Known rows, with every way that one mark hangs from another:
[funiv [seli kinu]]: [-30.2 -23.1  13.9  -4.0   0.4  -3.9 -28.8   4.5   0.5  22.7   4.3 -49.4
  -6.0  24.9   1.6  -9.0   3.9 -19.6  -2.3 -35.0   1.9 -11.3  18.4   0.4
 -14.0 -12.7 -15.1 -21.4]
[seli [kinu [koros funiv]] [zopeg voda]]: [-65.1 -27.5  18.3  -2.7 -13.7  16.4 -66.2  -9.4  -6.9  45.6  26.9 -51.8
  -9.8  10.3  -0.3   4.8  20.0 -43.5  20.5  -9.9  18.8 -38.6  33.3   5.3
 -31.8 -16.0 -32.2   1.7]
[koros [funiv [seli kinu [zopeg voda]]]]: [-59.6 -21.9  18.5  -5.4  -7.3   1.9 -60.5   4.4  -7.4  46.5  13.6 -60.7
  -1.0  23.3   9.5  -8.6  20.6 -33.3  10.2 -24.3  13.3 -24.3  21.6  -4.7
 -15.0  -7.5 -13.7 -24.1]
[voda [kinu koros seli]]: [-52.1  -9.6   7.2   1.1  -5.6   7.9 -44.2  -9.0 -14.8  26.6   0.8 -38.9
  -0.5   9.3  -2.8   6.7 -23.2 -35.5  -1.6 -27.4   7.3 -19.6  21.4  16.8
 -36.9  -5.2 -37.1  -6.0]
[zopeg [voda [funiv koros] kinu]]: [-71.1   0.5  14.9  15.4   9.2 -18.0 -47.7   5.3 -12.5  12.5 -27.2 -34.3
  -0.8  -9.4  21.0  26.5 -20.3 -54.3  -9.7 -35.6   3.3  -8.9  12.2 -18.4
 -26.1   9.3 -11.9 -24.5]
[kinu [koros zopeg]]: [-44.5 -31.9   6.9   3.4  -4.5  17.4 -33.4   1.0   6.7  13.7   1.9 -36.4
  -8.6 -13.8   0.8  -6.3  -9.0 -21.2  18.6 -30.5  12.2 -18.3  18.3  -1.4
 -34.2 -17.2 -44.7   1.0]
[koros [zopeg [seli kinu] voda]]: [-66.9 -20.6  27.4   2.6  -4.7   1.6 -40.1  15.8  -8.2  38.4  36.8 -23.3
  -4.3 -24.9 -32.2   1.3 -14.0 -20.6   8.7 -32.4  21.8 -25.5  21.4 -27.0
 -34.8  13.1 -31.7  10.1]
[funiv [seli [zopeg voda]]]: [-33.7 -21.4  13.2  -6.7  -6.0  -2.9 -34.9  14.9 -14.9  30.4  -3.7 -36.9
  10.8   5.7   8.4 -23.2   6.7 -27.9   1.2 -45.6 -12.4  -3.9  17.4 -12.2
 -19.0   3.7 -11.9 -15.3]
[seli [zopeg [voda [kinu koros]]]]: [-53.9 -25.1  12.8   8.2  -0.2  -3.8 -58.0   9.7 -13.6  25.9  -3.7 -27.0
  -0.1  -3.1   5.2   2.5  -6.5 -41.1  13.0 -32.4   1.3 -20.1  33.7   2.6
 -47.6   5.1 -28.8  -3.2]
[kinu [koros zopeg] seli]: [-54.4 -19.4   6.3  -4.9 -16.7  29.7 -35.7 -10.2 -10.2  32.6  14.0 -39.9
  -8.0 -11.6  -6.9  -6.1 -10.5 -22.2   7.1 -25.9  16.1 -19.6  14.0   0.9
 -32.4 -16.7 -48.1  10.9]
[seli kinu [zopeg [voda [funiv koros]]]]: [-67.1 -18.8  10.5  -4.2   0.6   4.6 -54.0  -0.3 -21.6  35.9  17.4 -37.2
 -20.9   2.3  20.9  19.5  20.6 -48.7  -9.1 -31.3   2.4 -25.5  15.8 -20.7
 -23.5   0.5 -10.2 -11.9]
[voda [funiv [seli zopeg]] [kinu koros]]: [-65.9 -12.7  -5.3  -2.6  20.7  -6.2 -65.7   8.6 -16.4  29.8 -24.2 -48.4
 -12.4  24.2  34.0  11.5   0.5 -38.5  12.5 -48.8  -6.7 -29.4  28.8   9.8
 -35.7  -8.9 -15.3 -27.1]
[koros [zopeg seli [voda kinu]]]: [-72.7 -13.2  21.6  12.0   3.7 -11.0 -42.5  29.2  -6.0  28.6   2.1 -17.2
   4.5 -27.1 -18.3   8.7 -32.9 -30.5  12.9 -40.2  16.2 -15.5  17.2 -23.8
 -41.6  23.2 -30.6  -6.3]
[kinu [koros [zopeg voda]] seli]: [-54.5 -16.1  17.2   1.0 -24.5  24.1 -39.8 -10.8 -19.0  38.0  17.8 -34.6
   2.8 -18.4 -19.0 -11.4 -16.1 -30.2   3.2 -26.3  16.2 -16.9  18.7 -13.0
 -35.2  -7.4 -51.1  19.3]
[funiv seli]: [-26.6 -17.7   9.4  -7.5   0.8  -4.0 -22.1   5.1  -0.2   9.2 -13.7 -43.7
   7.8   9.4   8.1 -14.5  -6.7 -22.1   0.5 -42.8  -6.7   1.2  13.2  -0.1
 -14.2  -8.9 -14.6 -20.7]
[koros [funiv seli] zopeg]: [-62.5 -21.0  13.7   3.8  -3.4   4.5 -41.9   9.1  11.9  25.7 -17.4 -65.4
  -0.7  -0.8  14.5 -12.4  -1.0 -25.2  25.0 -30.1  20.2 -14.5   6.7  -7.3
 -11.0 -17.5 -27.1 -29.7]
[kinu koros]: [-28.7 -24.9  11.8  -4.4  -8.1  12.3 -29.5  -4.1   0.4  10.0   2.1 -36.1
   1.9  -2.8   3.1  -4.3 -10.5 -29.9   4.4 -26.4   0.1 -17.3  24.5   7.9
 -29.3 -14.9 -33.8   4.7]
[zopeg seli [voda kinu]]: [-54.2  -4.0  28.0   7.9   4.3 -18.8 -39.7  20.3 -11.0  22.1  -1.9 -15.9
  15.2 -19.2 -16.5   8.3 -32.2 -31.8  -1.3 -37.1   2.8  -9.7  24.2 -11.7
 -39.4  24.2 -18.2  -2.6]
[funiv koros]: [-35.5 -21.7   5.6  -1.5  -6.4   1.2 -22.6  -2.4   3.6   8.0  -8.6 -41.3
  -1.5  -7.1  14.4  -0.4  -0.1 -27.0 -10.3 -27.5  -1.9  -4.1   7.0  -2.8
 -14.7 -10.1 -16.0 -17.2]

Rows:
[-46.0 -11.8   1.4 -11.0  13.7   7.5 -36.6  10.9 -16.4  21.2 -17.6 -43.7
  -9.1  13.9  30.7   3.5  15.3 -35.7  11.4 -50.3 -10.5 -14.2  15.0  -9.8
 -20.5  -7.4  -6.5 -22.8] : [voda [funiv [seli zopeg]]]
[-49.4 -13.4  18.6  -3.1   5.8  10.2 -38.0  11.2 -20.1  16.4  -2.0 -29.2
  -3.5 -14.4   8.5  14.1   9.6 -48.8  11.3 -42.2   2.5  -6.3  19.6 -25.1
 -32.7   6.9 -13.9   1.7] : [seli [zopeg [voda funiv]]]
[-68.3  -2.0   4.2 -13.2 -17.4  15.5 -46.8  -9.0 -36.1  42.9   5.2 -37.6
 -10.3 -10.3  20.0  14.0  11.4 -52.6 -12.6 -34.4  -2.1 -15.8   6.6 -21.8
 -24.0   3.6 -15.0  -5.7] : [kinu [seli [zopeg [voda [funiv koros]]]]]
[-69.1 -13.0  19.8  15.7 -12.4   0.9 -36.5  10.7 -13.2  28.2   1.4 -27.7
   0.4 -17.0 -15.2   2.6 -29.5 -35.1   5.1 -35.6  26.6  -5.7   9.3 -16.7
 -40.7  15.9 -38.8 -11.7] : [koros [zopeg [voda [kinu seli]]]]
[-57.4 -18.6  12.6  -5.5   0.9  16.6 -64.0  -4.0 -21.4  37.3  21.2 -35.7
 -16.0   3.6   2.4  20.9  11.6 -45.1   8.5 -28.7   5.8 -33.6  32.9 -11.0
 -40.6  -3.5 -29.7  11.1] : [seli [kinu koros] [zopeg [voda funiv]]]
[-54.7 -26.2  15.3   4.8 -10.6  -2.1 -52.9   1.2  -0.8  38.1  15.7 -46.7
  -2.1   7.2  -9.3 -21.1  -7.0 -19.5   4.7 -34.4   6.3 -30.1  26.6  -9.9
 -26.8 -13.3 -42.3  -3.3] : [funiv [seli [kinu [koros [zopeg voda]]]]]
[-74.0 -26.1   7.9  -3.3  -2.0   1.2 -43.0   6.0   1.9  40.4  25.3 -37.7
 -23.9 -13.3  -2.2   8.5   1.2 -12.3  -3.4 -24.2   8.9 -34.1   7.8 -15.9
 -23.5  -2.0 -26.2  -8.1] : [funiv [koros [zopeg [seli kinu]]]]
[-63.9 -21.5   3.2 -14.6 -19.5  35.8 -55.8 -18.4 -16.0  49.2  16.1 -57.2
  -7.8   6.2  10.9   3.3  16.1 -37.8  16.0 -11.6  15.3 -31.0  19.5  18.1
 -27.4 -24.3 -29.7   0.1] : [kinu [koros funiv] [seli zopeg]]
[-62.7 -23.2  14.3  -0.7   4.5  11.6 -34.6  15.0  -3.6  31.3  28.9 -28.1
 -17.9 -10.6 -17.8  10.0  -5.5 -10.4  12.5 -31.1  21.0 -28.1  16.6 -12.8
 -31.0   4.0 -31.4   3.5] : [koros [zopeg [seli kinu]]]
[-51.4 -25.4   6.9  -9.1  -3.2   5.5 -45.4   6.7   0.6  33.8 -13.2 -62.5
  -1.7  16.9  22.5  -8.2  20.8 -29.8  18.1 -31.8   3.0 -12.4  11.6   6.3
 -12.3 -17.8 -10.0 -31.0] : [koros [funiv [seli zopeg]]]
[-56.9 -11.8  14.0  -9.9 -15.8  29.5 -50.2 -22.5  -5.3  35.0  10.3 -59.0
   1.5   3.0   1.5   1.6  -6.5 -37.7  10.0  -9.8  17.3 -26.0  20.9  17.7
 -24.2 -27.5 -35.1   0.5] : [kinu [koros funiv] seli]
[-71.3 -30.2  14.4   4.0  -2.3   5.8 -51.1   5.4  10.5  37.7   2.6 -67.0
 -12.8  14.4   6.9  -5.5   3.4 -19.2  21.4 -27.7  27.5 -25.8  10.8  -2.1
 -13.6 -20.0 -28.2 -32.7] : [koros [funiv [seli kinu]] zopeg]
[-58.1 -27.6   7.5  -9.1  -1.0   5.4 -53.1   3.6  -1.0  43.4   3.8 -63.3
 -15.7  29.4  17.3  -5.1  29.1 -27.3  18.9 -24.9  11.8 -27.4  15.6   8.7
 -14.4 -17.8  -8.4 -31.6] : [koros [funiv [seli kinu zopeg]]]
[-44.8 -20.4  14.5 -10.6  -0.4   9.4 -45.6  -3.9  -7.1  34.6  32.9 -33.0
 -10.1   5.8 -16.5   7.9  -8.3 -18.2   1.8 -20.2   1.9 -38.0  33.2   9.3
 -33.2 -11.0 -28.1  16.1] : [zopeg [seli [kinu koros]]]
[-50.1 -31.2  -7.4 -11.6  -3.3  -0.6 -44.3   0.6  -9.4  40.2   5.2 -55.5
 -21.4  27.3  27.8  -8.4  27.5 -25.2 -12.4 -35.2 -12.1 -24.2  11.8   1.4
 -10.7 -11.4  -4.0 -33.1] : [funiv koros [seli kinu zopeg]]
[-64.4 -16.8  25.2   8.2  -9.4  -2.7 -48.1  10.1   4.9  30.9 -10.3 -55.6
  13.4  -7.2   5.6 -16.6  -8.6 -30.4  20.6 -31.2  18.6 -11.0   9.5 -20.9
 -14.5  -8.8 -30.2 -25.2] : [koros [funiv seli] [zopeg voda]]
[-60.5 -16.8   2.3   6.3  -2.8 -24.5 -52.8  13.5 -13.3  35.7 -20.9 -43.5
   2.2  12.4  22.8 -10.4   2.1 -36.7 -13.4 -42.8  -9.2  -9.0  14.3  -6.2
 -18.6   3.6  -5.5 -42.2] : [funiv koros [seli [zopeg [voda kinu]]]]
[-41.3 -22.2   4.6  -8.0 -13.5 -11.7 -41.7   5.9 -12.3  37.7  -9.7 -44.4
   2.5   8.9  21.6 -23.0  16.2 -30.7 -11.7 -40.5 -20.5  -8.2  10.8 -12.2
 -11.3  -7.6  -8.1 -24.3] : [funiv koros [seli [zopeg voda]]]
[-62.1 -19.7  23.8  20.9   1.0 -10.2 -36.9  25.5   0.3  13.7 -11.8 -25.3
   1.9 -24.6  -8.5   3.8 -25.3 -34.6  14.7 -39.9  27.6  -4.3  12.6 -19.4
 -38.6  14.7 -33.6 -18.0] : [koros [zopeg [voda kinu]]]
[-58.6 -11.6   9.3  -3.3  -0.9   3.0 -47.1   2.4 -22.4  24.8  -8.5 -33.9
  -7.8 -13.4  24.3  13.1  14.0 -49.9  -3.5 -36.0  -3.3 -15.8  11.9 -27.8
 -23.9   2.2  -8.4 -11.9] : [seli [zopeg [voda [funiv koros]]]]
[-69.9   5.1  11.2  11.8  11.3 -29.8 -52.5   7.2 -11.8  21.4 -37.0 -45.8
   7.0   8.3  29.7   9.3 -19.5 -45.6 -17.0 -46.3  -8.1  -9.3   6.4 -12.3
 -15.8   5.9  -8.8 -36.2] : [zopeg [voda [funiv koros seli] kinu]]
[-68.5   3.0   7.4   0.2   4.5  11.8 -51.9  -9.9 -21.9  23.6  -8.8 -39.5
  -8.6   6.9  11.3  28.6 -24.9 -45.9   1.0 -33.2   7.3 -22.8  20.3   9.1
 -40.6  -3.8 -32.2  -2.4] : [voda funiv [kinu koros seli]]
[-74.2 -33.7  15.3   4.3  -4.8  22.6 -59.7  -9.4  13.8  34.2  19.1 -59.4
 -19.3   2.8   1.8   6.9   1.8 -26.1  27.7 -11.3  35.0 -41.0  23.5   6.4
 -27.8 -27.6 -46.9  -7.7] : [seli [kinu [koros funiv zopeg]]]
[-56.2 -24.9  16.5  -0.5  -7.0  15.7 -55.8 -14.1   7.6  30.4  17.7 -59.2
  -9.6  15.2   3.5   9.3   4.3 -29.1  16.5  -4.6  21.5 -36.0  27.2  13.4
 -22.4 -26.9 -34.2  -6.6] : [seli [kinu [koros funiv]]]
[-54.5  -3.3  11.5  -0.5  -1.9 -15.3 -44.0  -0.7 -13.8  22.7 -22.8 -49.5
  10.5   3.7  24.0   0.3  -5.7 -41.7 -17.0 -40.4 -16.8  -7.5   8.0 -24.2
  -8.0  -5.2  -7.0 -21.5] : [zopeg [voda [funiv koros seli]]]
[-66.2 -19.3   4.3  -2.2  -4.3   3.6 -36.3  12.6  -2.9  28.0   7.5 -34.7
 -10.9 -25.9   4.2   0.8  -9.1 -19.1   0.7 -31.6   3.3 -23.5   5.2 -19.1
 -21.5  -2.9 -27.0  -5.3] : [funiv [koros [zopeg seli]]]
[-65.4 -17.4  14.5  10.5   2.5   1.3 -59.1  -3.9   9.0  18.3 -16.0 -53.2
  -0.3   6.4  13.2  13.8 -18.8 -38.7  21.4 -16.2  20.3 -23.0  24.2  21.7
 -33.2 -16.8 -33.4 -20.7] : [voda [kinu [koros funiv]]]
[-77.5 -17.1  20.7  -0.6  -3.7  13.9 -44.4  14.4   2.9  30.7  10.1 -42.9
  -4.7 -23.8  -5.9  11.1  -9.5 -23.9  29.4 -21.7  25.1 -25.6  10.2 -14.8
 -25.6  -5.9 -30.7  -6.9] : [koros funiv [zopeg seli]]
[-61.0 -27.5   0.9  -0.3  -4.8  -6.5 -39.8   3.4   5.1  34.5   1.3 -54.6
 -19.0  15.5  17.4 -12.7   6.8 -11.9  -9.4 -35.9   5.0 -22.7   6.8  -6.7
 -10.7 -16.1 -20.6 -33.6] : [funiv [koros zopeg] [seli kinu]]
[-52.9 -26.7  -0.9   2.0  -5.0  -4.6 -32.4   9.0   7.4  24.3 -20.1 -51.2
  -4.8  -0.4  21.6 -17.6  -1.7 -18.3  -4.8 -40.6  -1.6 -10.8  -1.7 -10.6
  -8.0 -16.0 -21.9 -34.1] : [funiv [koros zopeg] seli]
[-54.5 -30.8   7.6   0.3  -1.6   4.3 -48.6   3.3   3.7  33.4  12.4 -52.3
 -12.9  17.8   3.0 -15.4  -2.8 -12.8   8.6 -33.1   8.3 -27.6  26.2   3.7
 -26.9 -20.1 -37.1 -14.0] : [funiv [seli [kinu [koros zopeg]]]]
[-84.6 -18.0  31.5   4.1  -9.2   7.1 -57.4  11.1  -2.9  49.8  33.5 -39.9
  -5.8 -19.1 -21.7  10.2  -9.8 -27.7  20.1 -14.2  36.0 -34.7  17.9 -22.7
 -28.2   5.1 -34.1   0.0] : [koros funiv [zopeg [seli kinu] voda]]
[-58.0  -5.3  21.6   3.3   0.6 -12.2 -52.8  10.2 -12.9  28.2   7.2 -22.1
  15.7 -11.6 -15.7   8.4 -33.3 -34.4   1.0 -29.2  -2.3 -21.1  30.6  -1.5
 -44.2   8.4 -30.2  11.1] : [zopeg seli [voda [kinu koros]]]
[-43.1 -31.2  11.4  -5.2  -9.7  11.7 -54.5  -4.1 -12.2  39.1  30.5 -32.1
  -8.6   6.7  -7.9  -1.4  14.0 -35.0   6.5 -21.9   4.0 -29.1  35.8  -4.0
 -36.9  -6.5 -31.6  10.5] : [seli [kinu koros] [zopeg voda]]
[-62.4   1.7  28.3  -6.3   8.6   0.6 -46.8   9.1 -20.7  28.7  23.6 -24.0
  -1.1 -10.4 -16.3  25.3 -12.5 -41.4  -1.7 -31.2   5.5 -24.8  24.8 -24.4
 -31.3  14.2 -15.8  13.7] : [zopeg [seli kinu] [voda funiv]]
